What can hang from each mark
Q_543: Q_161 Q_722
Q_806: Q_204 Q_524
Q_953: Q_420 Q_553
Q_204: Q_415 Q_806 Q_842
Q_420: Q_953
Q_284: Q_237
Q_163: Q_432
Q_553: Q_161 Q_237 Q_842 Q_953
Q_842: Q_204 Q_553
Q_722: Q_878
Q_524: Q_163 Q_806
Q_141: Q_553
Q_878: Q_722
Q_161: Q_543 Q_553
Q_237: Q_284 Q_553

Each row was made from one small tree. The marks that hang from a mark follow it in brackets, in the order of their numbers. Every link used is in the known rows. Write each row's tree.
(in the rows, 128 means zero)
Known rows
Q_543[Q_161[Q_553[Q_237]] Q_722]: [ 70 125 165 100 165 123 126 106  94 159 107 137 112 127 105 132 143 116
 157  89 109 130  98 147 116 140 165 142 104 154 154 132 121  95 183]
Q_161[Q_553[Q_237[Q_284] Q_842[Q_204] Q_953[Q_420]]]: [ 75  85 102 168 199 131 121  68  62 153 131 159 149 117 196 200 109 142
 128  70  87 159 114 118 113 154 146 120  65 113 149 131  94 125 160]
Q_553[Q_161 Q_237[Q_284] Q_842]: [ 80 115 109 155 186 129 109 100  89 154 145 119 166 134 184 187 152 112
 125  64  49 153  89 124 146 132 145 105  76 136 176 133 118 132 121]
Q_842[Q_204[Q_415 Q_806[Q_524[Q_163]]] Q_553]: [172  54 150 156 115 189 114 129 170  97 117 115 146 136 183 153  83 139
 121 166 190 121 192 119  84  50 115 111 151  73  78 181 115 150 125]
Q_420[Q_953[Q_553[Q_161 Q_237[Q_284] Q_842[Q_204]]]]: [ 75  98  90 188 179 133 136 105  62 140 136 112 151 136 196 168 143 113
 117  62  63 153 115 112 128 143 143 129  69 105 146 141  99 149 133]
Q_524[Q_163[Q_432] Q_806[Q_204[Q_415 Q_842]]]: [195  84 150 124 102 149  98 169 200 101 143  98 151 136 145 110  92 150
  97 170 196 112 163 115 101  76 131  93 190 133  88 133 154 168  75]
Q_420[Q_953[Q_553[Q_237[Q_284] Q_842[Q_204]]]]: [ 78 101  92 184 165 137 131 102  71 128 139 123 151 128 193 165 145 125
 112  80  84 149 131 111 132 142 139 127  75 113 131 134  99 146 143]
Q_141[Q_553[Q_161 Q_237 Q_842 Q_953[Q_420]]]: [ 74  83  78 174 210 111 139  86  48 169 128 127 156 133 195 171 126 116
 130  61  41 153  83 117 114 170 149 127  71  97 178 145 126 150 150]
Q_553[Q_161 Q_842[Q_204]]: [105 105 119 154 154 145 113 145 118 157 124 121 138 156 190 171  99 115
 122  98  75 142 114 125 113  95 134 131  91 113 141 151 125 142 129]
Q_141[Q_553[Q_161[Q_543[Q_722]] Q_842 Q_953[Q_420]]]: [ 77 102  92 151 202 101 120 107  62 172 100 139 133 144 163 151 119  99
 134  68  35 142  73 127 106 150 158 157  64  72 178 138 131 132 152]
Q_161[Q_543[Q_722[Q_878]] Q_553[Q_237 Q_953]]: [ 59 146 136 116 182 120 107  79  63 166  85 172 102 126 101 146 131 113
 169  68  92 126  80 151 121 159 176 157  85 117 152 126 110  76 180]
Q_842[Q_204[Q_415 Q_806[Q_524[Q_163[Q_432]]]] Q_553]: [180  63 154 153 109 185 110 131 172  97 117 114 147 140 172 140  90 135
 122 164 199 115 189 117  84  48 111 104 160  77  68 175 118 149 117]
Q_161[Q_543 Q_553[Q_237 Q_842[Q_204]]]: [ 53  96 131 149 178 136  94 100  92 168 100 145 131 135 158 175  99 138
 147  77  94 143 112 140 121 109 156 138  83 116 144 120 100 117 168]
Q_161[Q_543[Q_722] Q_553[Q_842[Q_204] Q_953[Q_420]]]: [ 70 123 120 140 187 122  98 106  79 168  83 173 113 137 152 166  92 120
 144  75  85 140  95 137  97 127 162 167  62  80 148 126 108 101 176]
Q_842[Q_204 Q_553[Q_161]]: [120  79 131 165 143 144 132 119 108 144 115 119 126 145 176 169 106 116
 146 100 102 130 152 125 103 110 125 126 111  97 119 178 111 140 130]
Q_204[Q_806[Q_524] Q_842[Q_553[Q_237 Q_953]]]: [133  74 122 147 164 160 114 107 132 104 131 106 177 111 177 179 117 150
 102 142 161 132 157 126 111 108 121 100 146  74 139 174 132 122 134]
Q_420[Q_953[Q_553[Q_161]]]: [101 111  95 170 163 114 157 125  70 131 129 103 127 133 152 128 140 111
 124  85  90 143 112 118 120 151 137 142  96  87 145 137 111 144 123]
Q_806[Q_204[Q_415 Q_842[Q_553[Q_953]]] Q_524]: [170  43 134 139 158 162 101 125 167  94 124  88 170 105 187 162  80 157
  66 156 161 121 173 111  97  71 125 112 151  62 141 173 151 149 124]
Q_204[Q_415 Q_806]: [153  92 136 136 130 162 122 136 171 106 129 123 137 121 155 128  99 140
 109 165 180 122 157 131 104  67 129 123 144  97 119 147 119 149 123]
Q_953[Q_420 Q_553[Q_161]]: [100 109  80 172 172 105 166 125  80 138 127 110 130 135 151 142 148 109
 136  76  88 146 114 122 106 161 137 138  85  80 163 138 104 150 123]
Q_237[Q_284 Q_553[Q_161[Q_543[Q_722]] Q_842[Q_204] Q_953]]: [ 86 104 124 143 175 119  89  83  77 159 123 147 132 143 185 187 136  88
 121  63  33 153  71 126 126 121 158 126  47  97 169 140  97 116 141]
Q_543[Q_161[Q_553[Q_842[Q_204]]] Q_722[Q_878]]: [ 65 123 159  89 149 141 111 128 103 162  94 165  96 137 115 147 131 117
 148 106  92 125 109 150 100 115 163 158  86 147 132 153 125  82 204]
Q_878[Q_722]: [129 142 124 113 125 132 121 140 118 125 131 124 114 146 115 122 123 123
 139 128 122 114 114 134 126 132 147 136 132 133 156 142 133 100 144]
Q_141[Q_553[Q_161]]: [100  76 123 143 164 113 138 114  93 150 116 103 131 139 141 122 124 117
 137 103  78 132 104 126 117 138 142 130 111 111 152 140 127 143 131]
Q_553[Q_161 Q_237[Q_284] Q_842[Q_204] Q_953]: [ 87 106 101 171 200 144 113  84  68 166 141 136 163 149 216 212 126 102
 121  52  47 154  89 116 130 134 149 113  61 125 162 150 108 138 131]
Q_284[Q_237[Q_553[Q_161[Q_543] Q_842[Q_204] Q_953[Q_420]]]]: [ 92  95 108 159 164 119 110  90  78 162 146 149 140 138 191 185 141  93
 132  66  50 157  89 113 130 142 147 121  58  76 176 140 101 127 143]
Q_524[Q_163[Q_432] Q_806[Q_204[Q_415]]]: [203  96 156 123  94 144 108 163 193 103 143 109 137 140 138  95 101 137
 112 163 197 114 155 113  99  80 130  96 186 136  80 120 148 166  77]
Q_524[Q_163]: [153 130 135 123 116 133 123 137 140 120 130 122 133 141 111 117 127 126
 136 137 145 130 123 125 125 124 128 117 147 133 107 126 133 129 104]
Q_237[Q_553[Q_953]]: [121 106 118 137 140 113 130  90  88 138 140 138 122 120 153 146 132 118
 120 111 102 146 102 123 119 148 133 117 108 104 150 136 112 124 144]
Q_806[Q_204[Q_415 Q_842[Q_553[Q_953]]]]: [145  44 122 149 164 149 104 118 148 111 128 107 154 105 189 171  83 159
  78 143 144 125 172 120 100  85 132 119 138  83 149 177 135 157 127]
Q_553[Q_842]: [108 121 114 136 140 133 107 134 125 137 133 136 142 130 158 152 121 135
 114 124 101 141 121 125 126 110 124 127 108 121 140 127 135 129 139]
Q_420[Q_953[Q_553]]: [105 113  97 163 148 119 152 122  82 120 130 115 129 125 147 123 142 124
 118 103 110 140 128 117 123 151 132 142 104  96 130 130 113 141 133]

Write each row's tree
[115  89 117 159 158 157 109 145 129 152 123 116 141 153 201 172  83 119
 113 108  86 139 124 124 105  70 135 133  92 103 140 162 123 155 128]
Q_553[Q_161 Q_842[Q_204[Q_415]]]
[ 65 109 106 160 185 115 132  93  74 148 123 104 141 141 139 156 174  97
 145  52  71 141  94 132 139 146 157 125  79 114 172 123  92 134 124]
Q_953[Q_553[Q_161[Q_543] Q_237[Q_284]]]
[117  62 129 147 171 160 112 109 115 131 117 136 140 128 188 167  71 150
 109 130 144 145 133 121  84  82 131 129 106  76 128 141 112 128 160]
Q_161[Q_553[Q_842[Q_204[Q_415 Q_806[Q_524]]] Q_953]]
[107 131 106 154 189 122 146  93  65 163 135 123 142 139 161 164 134 100
 141  63  84 142  80 126 129 165 148 119 101 118 170 143 122 132 125]
Q_553[Q_161 Q_237 Q_953]
[ 71 120  82 178 197 104 149  94  63 148 124 118 144 131 154 165 171  96
 147  39  64 148  98 126 131 174 157 131  62  94 179 125  89 143 122]
Q_953[Q_420 Q_553[Q_161[Q_543] Q_237[Q_284]]]
[ 63 122 136 124 187 129 124 102  73 173 107 160 120 133 152 169 124 114
 145  73  88 141  96 137  99 142 165 149  71 129 156 142 117 104 196]
Q_543[Q_161[Q_553[Q_237 Q_842[Q_204] Q_953[Q_420]]] Q_722]
[135  69 148 138 140 163  99 130 146 120 116 120 143 138 161 139  78 152
 119 144 165 136 143 123  89  64 125 113 132  97  98 131 118 131 137]
Q_161[Q_553[Q_842[Q_204[Q_415 Q_806[Q_524[Q_163[Q_432]]]]]]]
[106 154 138 122 156 114 113 137 113 157  97 123 114 151 112 125 129  90
 151  83  81 123  82 143 127 122 156 153 101 106 159 132 130 112 124]
Q_553[Q_161[Q_543[Q_722]]]
[106  82  96 181 151 153 132 133 106 116 130 119 140 130 195 146 110 134
  99 120 125 142 150 116 103  97 130 141  96  78 119 147 104 158 140]
Q_420[Q_953[Q_553[Q_842[Q_204[Q_415 Q_806]]]]]
[ 90 105 108 158 197 114 126  68  56 156 123 134 143 130 157 190 154  99
 151  51  67 145 100 128 130 155 146 119  87  91 171 153 106 123 129]
Q_842[Q_553[Q_161[Q_543] Q_237[Q_284] Q_953]]
[ 83  79 118 155 175 118 139  95  78 157 122 103 143 136 152 135 134 117
 145  84  72 133 100 126 127 153 149 119 109 128 157 141 122 145 137]
Q_141[Q_553[Q_161 Q_237]]
[106 103 121 146 161 114 126 116  96 149 109 120 124 136 135 157 132 109
 152  88  89 135 121 134 117 125 133 134 111  80 155 153 120 126 126]
Q_842[Q_553[Q_161[Q_543]]]
[ 63 130 155  84 155 129 113 125  98 159  99 162  97 129 100 140 145 118
 148 105  89 127 100 152 105 125 162 157  89 143 148 145 132  77 200]
Q_543[Q_161[Q_553[Q_842]] Q_722[Q_878]]
[212  90 164 121 113 160 102 151 197  88 126  86 157 130 138  97  97 137
  90 164 194 112 150 108 104  63 126 101 180 103  94 129 156 152  89]
Q_806[Q_204[Q_415] Q_524[Q_163[Q_432]]]
[104  79 110 146 181 109 144 100  72 155 118 114 130 141 150 133 120 110
 132  93  73 137  92 121 111 154 145 134 103  98 158 142 125 140 137]
Q_141[Q_553[Q_161 Q_953]]
[125 106  96 158 161 114 146  96  81 132 128 150 131 116 158 168 133 126
 136 102 112 143 138 120 104 161 120 131 107  74 141 157 121 131 139]
Q_842[Q_553[Q_953[Q_420]]]
[100  95 107 162 190 119 137  68  56 146 138 129 148 125 169 189 155 108
 145  63  75 147 109 122 127 162 136 108  95 101 166 160 109 127 125]
Q_842[Q_553[Q_161 Q_237[Q_284] Q_953]]
[100  98 123 155 154 129 122  76  92 125 137 132 149 113 153 173 160 130
 143  95 104 138 142 124 136 146 128 103 112 125 140 149 111 126 134]
Q_842[Q_553[Q_237[Q_284]]]
[157  90 136 150 141 172 100 160 162 129 124 103 156 162 189 147  85 117
 108 132 135 132 127 119  93  44 125 113 126  90 111 155 133 152 103]
Q_553[Q_161 Q_842[Q_204[Q_415 Q_806[Q_524[Q_163[Q_432]]]]]]
[153  77 135 157 136 168 128 110 128 114 120 133 139 133 184 168 103 128
 124 138 163 130 167 117  89  93 116 118 132  68  97 172 114 131 142]
Q_842[Q_204[Q_806[Q_524]] Q_553[Q_953]]
[111  93 133 138 150 107 123  86  94 133 145 116 134 123 154 154 155 104
 124  90  66 149  91 123 136 142 140 101  87 117 165 134 100 126 116]
Q_237[Q_284 Q_553[Q_161]]
[ 82 127 114 130 166 108 103 102  70 167 115 153 114 139 154 164 137  91
 132  74  40 147  61 138 116 133 155 140  67  86 179 147 120 101 158]
Q_237[Q_553[Q_161[Q_543[Q_722[Q_878]]] Q_842 Q_953]]
[174  92 144 129 125 173 120 140 184  91 126 107 148 121 157 120  93 138
 100 176 195 119 157 124 101  58 123 118 155  81 114 145 130 143 122]
Q_204[Q_415 Q_806[Q_524]]
[ 69  72  98 184 183 149 119 100  86 144 135 104 157 145 205 186 141 114
 120  69  69 148 122 121 122 106 147 116  68 115 158 148  89 158 134]
Q_953[Q_553[Q_161 Q_237[Q_284] Q_842[Q_204[Q_415]]]]
[187  98 152 119 100 137 102 168 189 104 144 102 149 139 135 109 110 144
 107 160 186 116 154 116 108  98 130  91 187 143  87 123 156 154  77]
Q_524[Q_163[Q_432] Q_806[Q_204[Q_842]]]
[ 74  99  95 161 199 119 131  80  58 157 130 154 143 113 176 181 111 146
 134  75  93 160 100 124 108 163 141 125  79 101 166 126 110 122 165]
Q_161[Q_553[Q_237 Q_842 Q_953[Q_420]]]
[131  91  87 176 188 153 131 132 108 152 127 141 145 145 228 189  76 112
 106  99  97 149 118 117  81  95 137 138  77  59 150 169 114 159 132]
Q_553[Q_161 Q_842[Q_204[Q_415 Q_806]] Q_953[Q_420]]
